Every row comes from one small tree of marks. The marks that hang from a mark follow it in brackets, in the order of their numbers. Every link used is in the known rows. Which tree was each row made from?
Known rows
Z_316[Z_122]:  0.721 -0.525 -0.082 -1.578 -3.606  0.933 -1.863 -0.378  0.210 -0.300 -1.973  0.180 -0.719 -2.536 -0.538  0.374 -0.343 -2.212 -0.960  0.164  1.856  0.754
Z_122[Z_569[Z_353[Z_316] Z_611 Z_682]]:  3.864  1.219 -1.673  2.022  0.846 -1.800  1.274  2.518  0.191  0.800  1.290  1.461  0.434  2.251  2.115 -0.322 -0.157 -0.301 -0.443  0.160 -4.230  0.517
Z_569[Z_122 Z_611 Z_682 Z_997]: -0.575  1.114 -3.332  2.490 -2.446 -0.760 -1.342  2.832 -1.244 -0.129  3.099  2.761  1.694 -3.739  1.040 -1.509  0.098 -1.279 -0.575  0.512 -1.258  0.072
Z_569[Z_353 Z_611]:  2.335  1.024  0.718 -0.510 -0.264 -0.797  0.152  1.853 -0.505  0.566  1.425 -1.244 -1.259  6.140  1.264 -1.646 -1.147  1.681 -0.142 -1.192 -3.014 -0.545
Z_682[Z_569[Z_122 Z_997] Z_611 Z_886]: -4.099  2.013  1.256  1.491  2.532  1.727  0.426 -0.979 -0.154  0.188  1.922 -1.051  1.134 -1.340  0.042  3.485  1.122  0.364  0.880  0.405 -1.661 -1.273
Z_886[Z_682[Z_611]]: -0.216  0.059  3.757  0.983  1.977 -1.370  0.166  0.207  0.235  2.191 -1.543 -3.519 -1.899 -2.509 -1.341  2.121  0.352 -2.378  0.527 -0.577  0.595 -0.692
Z_611[Z_682]: -1.357 -0.887 -0.920 -2.118 -2.865 -0.133 -1.653 -0.742 -0.086 -0.629 -1.680 -0.852 -1.027 -2.103 -1.517 -1.125 -0.310 -1.460  0.712 -0.413  1.884  1.681
Z_611[Z_316[Z_122] Z_682]: -1.547 -2.352 -2.777 -1.339 -3.196  0.845 -2.130 -0.261 -0.332 -2.762 -2.703  2.947 -0.615 -1.461 -2.580 -3.297 -0.353 -1.777 -1.181  2.389  4.795  0.588
Z_122[Z_569[Z_353]]:  2.609  1.395  2.682 -0.260 -1.804 -0.324 -0.106 -0.355  0.241  0.009  1.189  0.775 -1.061  5.129  1.382  0.318 -0.558  1.645 -0.295 -1.351 -1.097  0.408
Z_886[Z_682[Z_611[Z_316[Z_122]]]]: -0.235 -0.890  2.534  1.499  1.879 -0.725 -0.119  0.569  0.080  0.815 -2.162 -1.049 -1.635 -2.166 -2.084  0.690  0.357 -2.563 -0.713  1.217  2.409 -1.431
Z_353[Z_682[Z_611 Z_886]]: -3.110 -0.026  2.673  0.341  4.479  0.432  2.304 -1.612  0.540  2.464 -1.623 -4.538 -1.120 -4.397 -1.201  2.978  1.662  0.171  1.702 -0.478 -0.971  0.158
Z_122[Z_569[Z_611[Z_682]]]:  1.365 -0.920 -1.364 -1.946 -0.563 -0.277 -0.905  0.144 -0.645 -0.467  1.311  1.287  0.228 -0.276  0.502  0.573 -0.815 -0.195  1.048 -0.424  0.225  1.259
Z_886[Z_682[Z_569[Z_122 Z_353 Z_611]]]:  1.602  0.550  1.822  2.525 -0.235 -3.004  0.000  0.739  0.274  0.446 -0.876  2.902  0.535  5.447  1.004 -0.782 -0.800 -1.923 -0.905 -0.910  0.511 -3.008
Z_682[Z_569[Z_122] Z_611[Z_316] Z_886]: -4.433  1.203  2.659  1.907  4.290  2.108  0.952 -1.142 -0.109 -0.249  1.188  0.111 -0.722  0.887 -0.364  1.733  0.681 -1.331  0.223  2.479  0.925 -1.906
Z_316[Z_122[Z_569]]:  1.769 -0.477 -0.168 -1.349 -3.364  0.720 -1.703 -0.661  0.260 -0.711 -1.155  2.324  0.062 -1.443  0.026  1.514 -0.286 -1.738 -0.915  0.198  1.743  0.837
Z_316[Z_122[Z_569[Z_353]]]:  2.187  0.336 -0.046 -0.200 -3.895 -0.239 -1.393 -0.084  0.492 -1.116 -1.679  3.332  0.176  3.291  0.208  0.620 -0.249 -0.641 -1.532 -0.143  0.199 -0.297
Z_316[Z_122[Z_569[Z_353 Z_997]]]:  2.364  0.477 -1.042 -0.259 -4.227  0.189 -1.513  0.202  0.197 -1.471 -0.249  3.123  1.195  2.090  0.312  0.403 -0.044  1.441 -1.569 -0.567 -0.458 -0.003
Z_682[Z_569[Z_997] Z_611 Z_886]: -2.270  1.793  2.496 -0.098  4.105  2.812  0.944 -1.283  0.028  0.858  2.713 -3.472  0.468 -3.023  0.224  3.925  0.815  2.171  1.414 -0.418 -2.658  0.116
Z_122[Z_569[Z_353 Z_611[Z_682[Z_886]]]]:  1.061  0.427 -0.935 -0.107  0.590 -1.015 -0.173  0.101 -0.097 -1.321 -0.170  2.591  0.300  4.492  1.005 -0.277 -0.723  1.495  0.692 -0.616 -2.364 -0.539
Z_569[Z_353[Z_316] Z_611]:  3.251  0.439 -1.637 -0.103  1.339 -1.414  1.692  2.760 -0.064  1.373  0.474 -3.445 -0.843  4.651  1.634 -1.627 -0.697  1.210  0.039 -0.439 -4.442  0.169
Z_569[Z_122]: -1.479  0.573  1.200  0.091 -3.406 -0.277 -1.332 -0.360 -0.297  0.290 -0.032 -0.039 -1.352 -0.072  0.260 -0.572 -0.209 -2.644 -0.276  0.048  2.259 -0.038
Z_611[Z_316 Z_682[Z_569[Z_353 Z_997]]]: -0.624 -0.404 -1.183 -0.483 -2.172  0.830 -0.705 -0.073 -0.422 -2.552  1.669  2.734  0.564  4.163 -0.943 -3.963 -0.440  2.954 -0.986  0.567  2.012  0.167
Z_886[Z_682[Z_569]]:  2.129 -0.073  3.960  0.286  0.252 -0.930 -0.217 -1.135  0.674  1.269 -0.493 -0.225 -0.562 -0.898  0.604  0.616 -0.732 -1.710 -0.188 -1.386  2.118 -0.473
Z_569[Z_611]:  1.555 -0.304  0.539 -2.202  0.507  0.749 -0.394  0.925 -0.849  1.221  2.176 -2.681 -1.385 -1.284  1.180 -0.232 -1.180  0.030  0.821 -0.699 -0.566  1.137
Z_611[Z_682[Z_886]]: -2.574 -0.456 -0.493 -1.445 -0.047  0.493 -1.235 -2.033  0.347 -1.125 -2.861 -0.698 -1.005 -3.389 -1.008 -0.598 -0.265 -0.961  1.384 -0.109  0.882  0.970
Z_569[Z_353[Z_682] Z_997]:  1.087  0.978  0.936  0.446 -1.907 -0.789  1.239  0.263  0.171  0.823  1.234 -1.720  0.538  2.811  0.272 -1.495  0.701  5.130 -0.378 -2.538 -2.113  0.312

Write each row's tree
 0.169 -0.188  4.154  1.384  3.152 -0.294  0.786 -0.018  0.124  1.372  0.433 -1.189 -1.149 -0.169 -1.001  1.185  0.096 -1.549 -0.283  0.562  2.187 -1.292 -> Z_886[Z_682[Z_569 Z_611[Z_316]]]
 2.682 -1.067 -2.558 -0.951 -0.975 -0.044  0.450  0.366  0.717  0.657 -1.922 -1.533  0.107 -3.298  0.526  1.070  0.217 -2.105 -0.434  0.936 -0.169  1.803 -> Z_353[Z_316[Z_122[Z_569]]]
 0.153  0.358  0.192 -0.475 -1.297  0.076 -0.566  0.347 -0.599  0.381  2.530  1.487  0.614  2.280  1.505  0.270 -0.841 -1.819 -0.130 -0.162  0.967 -0.509 -> Z_682[Z_569[Z_122 Z_611]]
 2.581 -1.309  1.387  0.529  1.186 -0.706 -0.322  0.194  0.129  0.112 -0.458  2.345  0.284 -0.231  0.380 -0.629 -1.056 -1.883 -1.027  0.321  2.830 -1.434 -> Z_886[Z_682[Z_569[Z_611[Z_316[Z_122]]]]]
-2.797 -1.900 -2.378 -0.715 -0.220  1.449 -1.736 -1.508  0.151 -3.292 -3.895  3.143 -0.608 -2.898 -2.121 -2.836 -0.263 -1.319 -0.553  2.718  3.753 -0.076 -> Z_611[Z_316[Z_122] Z_682[Z_886]]
-3.509  0.101 -2.003 -0.182 -1.679  0.399 -1.443 -1.934  0.137 -2.139 -0.991  2.528  1.726 -1.594 -0.461 -0.425  0.164 -0.342  0.672  0.004  1.265 -0.057 -> Z_611[Z_682[Z_569[Z_122 Z_997] Z_886]]
-2.030 -0.774 -5.265 -0.357 -3.407 -1.049 -1.969  1.700 -1.510 -1.460  1.300  1.844  1.997 -1.178 -0.449 -1.981 -0.148  0.025  0.428  0.015  0.540 -0.063 -> Z_569[Z_122 Z_611[Z_682] Z_997]
 1.036 -2.172 -2.884 -0.313  0.162 -1.142  2.237  0.061  1.161  2.115 -3.984 -3.140  0.720 -5.284 -0.745  0.397  1.399 -1.790 -0.276  0.424  0.401  1.592 -> Z_353[Z_316[Z_122] Z_682]
 3.420  1.088 -0.226 -0.475 -0.774 -0.123  0.015  1.286 -0.743 -0.329  4.110  0.843  0.804  4.215  2.099 -0.070 -0.718  4.474  0.000 -1.747 -3.029  0.347 -> Z_122[Z_569[Z_353 Z_611 Z_997]]
 0.063  1.885  1.994  1.128 -3.515 -0.700 -0.351 -0.155  0.305 -0.171  0.917  2.389  0.141  7.614  1.152 -0.683 -0.376 -0.730 -1.253 -0.712  0.219 -1.393 -> Z_682[Z_569[Z_122 Z_353]]
 2.494  1.688 -3.778  3.078 -2.888 -1.279  0.285  2.892  0.719 -0.130 -0.693  0.826  1.556 -0.665  0.463 -2.099  0.879  0.667 -2.038  0.291 -4.333  0.791 -> Z_569[Z_353[Z_316[Z_122]] Z_682 Z_997]
-2.737 -1.185 -0.228 -0.976  1.521  1.621 -0.723 -1.732 -0.103 -2.186 -1.666  0.642 -1.834 -2.624 -1.275 -3.030 -0.538  0.248  0.563  1.842  3.048  0.674 -> Z_611[Z_316 Z_682[Z_886]]
 2.728 -0.324  1.689  0.103  1.118 -0.789 -0.097  0.214 -0.107  0.995  1.693 -0.131  0.927 -1.578  1.175  0.341 -0.879  0.539  0.093 -1.686  0.593 -0.473 -> Z_886[Z_682[Z_569[Z_611 Z_997]]]
-1.619 -0.398  1.177 -0.418  0.731  1.799 -0.230  0.841 -0.593  0.312  0.276 -2.187 -1.981 -1.459 -2.141  0.967  0.572 -1.321 -0.588  2.151  1.465  0.101 -> Z_682[Z_611[Z_316[Z_122]]]
-2.210 -1.370 -4.953  0.002 -2.171 -0.139 -1.632  1.860 -1.886 -2.329  2.349  2.760  1.409 -0.367 -0.656 -3.907 -0.360  0.984 -0.244  1.536  2.205 -0.411 -> Z_569[Z_122 Z_611[Z_316 Z_682] Z_997]
-3.158  0.708  3.453  0.222  5.696  2.734  1.083 -0.890 -0.235  0.524  0.518 -4.160 -2.916 -2.855 -0.876  1.326  0.443  0.490  1.095  1.843 -0.278 -0.182 -> Z_682[Z_611[Z_316] Z_886]
-1.962 -0.960  2.416 -0.050  2.700  0.555  2.168 -0.161 -0.172  2.292  0.357 -3.841 -1.546 -2.352 -1.856  0.837  1.443  0.413  0.517  0.416  1.427  0.611 -> Z_353[Z_682[Z_611[Z_316]]]
-0.153 -1.736 -2.502  0.337  2.966 -0.511  2.672 -1.162  1.584  1.606 -5.155 -3.046  0.711 -6.722 -0.204  0.928  1.489 -1.334  0.374  0.723 -0.587  0.837 -> Z_353[Z_316[Z_122] Z_682[Z_886]]
-2.639  0.227  2.873  0.389  4.689  0.822  2.636 -1.990  0.761  2.363 -0.536 -3.086  0.103 -2.795 -0.665  3.676  1.539  0.231  1.416 -0.605 -0.780 -0.172 -> Z_353[Z_682[Z_569 Z_611 Z_886]]
 2.613 -0.477  2.638  0.128  1.541 -1.159  0.041 -0.123  0.196  1.324  0.317  0.033 -0.075 -0.489  1.046  0.487 -1.065 -1.560  0.139 -1.234  1.276 -0.867 -> Z_886[Z_682[Z_569[Z_611]]]
-2.517  1.605  3.668 -0.108  4.633  2.312  1.077 -1.669  0.390  1.277  0.918 -3.234 -0.825 -1.528  0.057  4.244  0.545 -0.424  1.400  0.125 -1.844 -0.271 -> Z_682[Z_569 Z_611 Z_886]
 2.101  0.346 -2.448 -0.595 -1.706 -0.930 -0.627  1.264 -0.703 -1.390  2.481  2.288  1.568  4.228  0.869 -0.770 -0.502  3.743  0.276 -1.413 -2.521  0.241 -> Z_122[Z_569[Z_353 Z_611[Z_682] Z_997]]
-0.731  0.041  1.989 -0.380  2.392  1.283  1.884 -2.621  0.721  1.228  0.775 -1.512  1.237 -4.070  0.900  1.333  0.776  2.923  0.982 -1.706 -0.015  0.710 -> Z_353[Z_682[Z_569[Z_997] Z_886]]
-0.968 -0.229  0.660  0.225 -1.720 -0.280  1.039 -1.184  0.149  1.237  1.386  0.309  1.816 -1.230  0.271  0.409  1.019  0.913 -0.116 -1.417  1.802  0.355 -> Z_353[Z_682[Z_569[Z_122 Z_997]]]
-2.450 -0.991  0.089 -0.939  1.608  2.006 -0.444 -2.176  0.116 -2.304 -0.479  2.080 -0.550 -0.804 -0.763 -2.421 -0.585  0.259  0.275  1.641  3.147  0.293 -> Z_611[Z_316 Z_682[Z_569 Z_886]]
 1.780  0.154 -1.292 -0.590 -1.162 -1.442 -0.495  0.884 -0.350 -0.970  0.592  2.520  0.324  5.527  0.633 -0.540 -0.757  1.215  0.273 -0.846 -1.754 -0.137 -> Z_122[Z_569[Z_353 Z_611[Z_682]]]
 2.788 -0.930 -3.292 -1.006 -1.331  0.275  0.331  0.613  0.495  0.366 -0.727 -1.683  0.969 -4.304  0.606  0.966  0.432 -0.414 -0.470  0.546 -0.659  2.077 -> Z_353[Z_316[Z_122[Z_569[Z_997]]]]
-2.058  2.093  3.988  1.668  5.211  2.038  1.881 -0.704  0.310 -0.085  1.346 -1.070 -1.279  5.141 -0.060  1.124  0.387  1.914 -0.020  1.247 -2.089 -1.937 -> Z_682[Z_569[Z_353] Z_611[Z_316] Z_886]
 0.108 -0.170 -1.935 -0.695 -2.237 -1.149 -0.015 -0.065  0.646 -0.578 -1.645  0.200  0.526  3.462 -0.618 -1.403 -0.118 -0.628 -0.061 -0.338 -0.443  0.700 -> Z_611[Z_682[Z_569[Z_353[Z_316]]]]
-0.386  0.380 -1.706 -0.101  0.904 -1.310 -0.296  0.791 -0.166 -1.255 -1.651  0.583 -0.334  4.828  0.169 -2.102 -0.855  1.227  0.638 -0.504 -3.078 -1.078 -> Z_569[Z_353 Z_611[Z_682[Z_886]]]
 1.535 -0.740 -2.629 -1.967 -1.116  0.273 -1.028  0.521 -1.025 -0.887  3.011  1.091  1.467 -1.880  0.673  0.395 -0.516  2.356  0.996 -0.985 -0.587  1.648 -> Z_122[Z_569[Z_611[Z_682] Z_997]]
 2.463 -0.759 -2.377 -1.491 -2.613  0.888 -1.640  0.634 -0.513 -1.001  1.018  2.334  1.600 -2.225  0.633  1.250 -0.424  0.512 -0.636 -0.117  0.100  0.738 -> Z_316[Z_122[Z_569[Z_611 Z_997]]]
-2.018  0.724 -1.297  3.436 -0.052 -3.481  2.793  1.757  0.638  2.014 -2.877 -2.232  0.094  5.128 -0.978 -0.155  2.096 -1.416 -0.512  0.452 -2.429 -1.709 -> Z_569[Z_122 Z_353[Z_316 Z_682[Z_611]]]
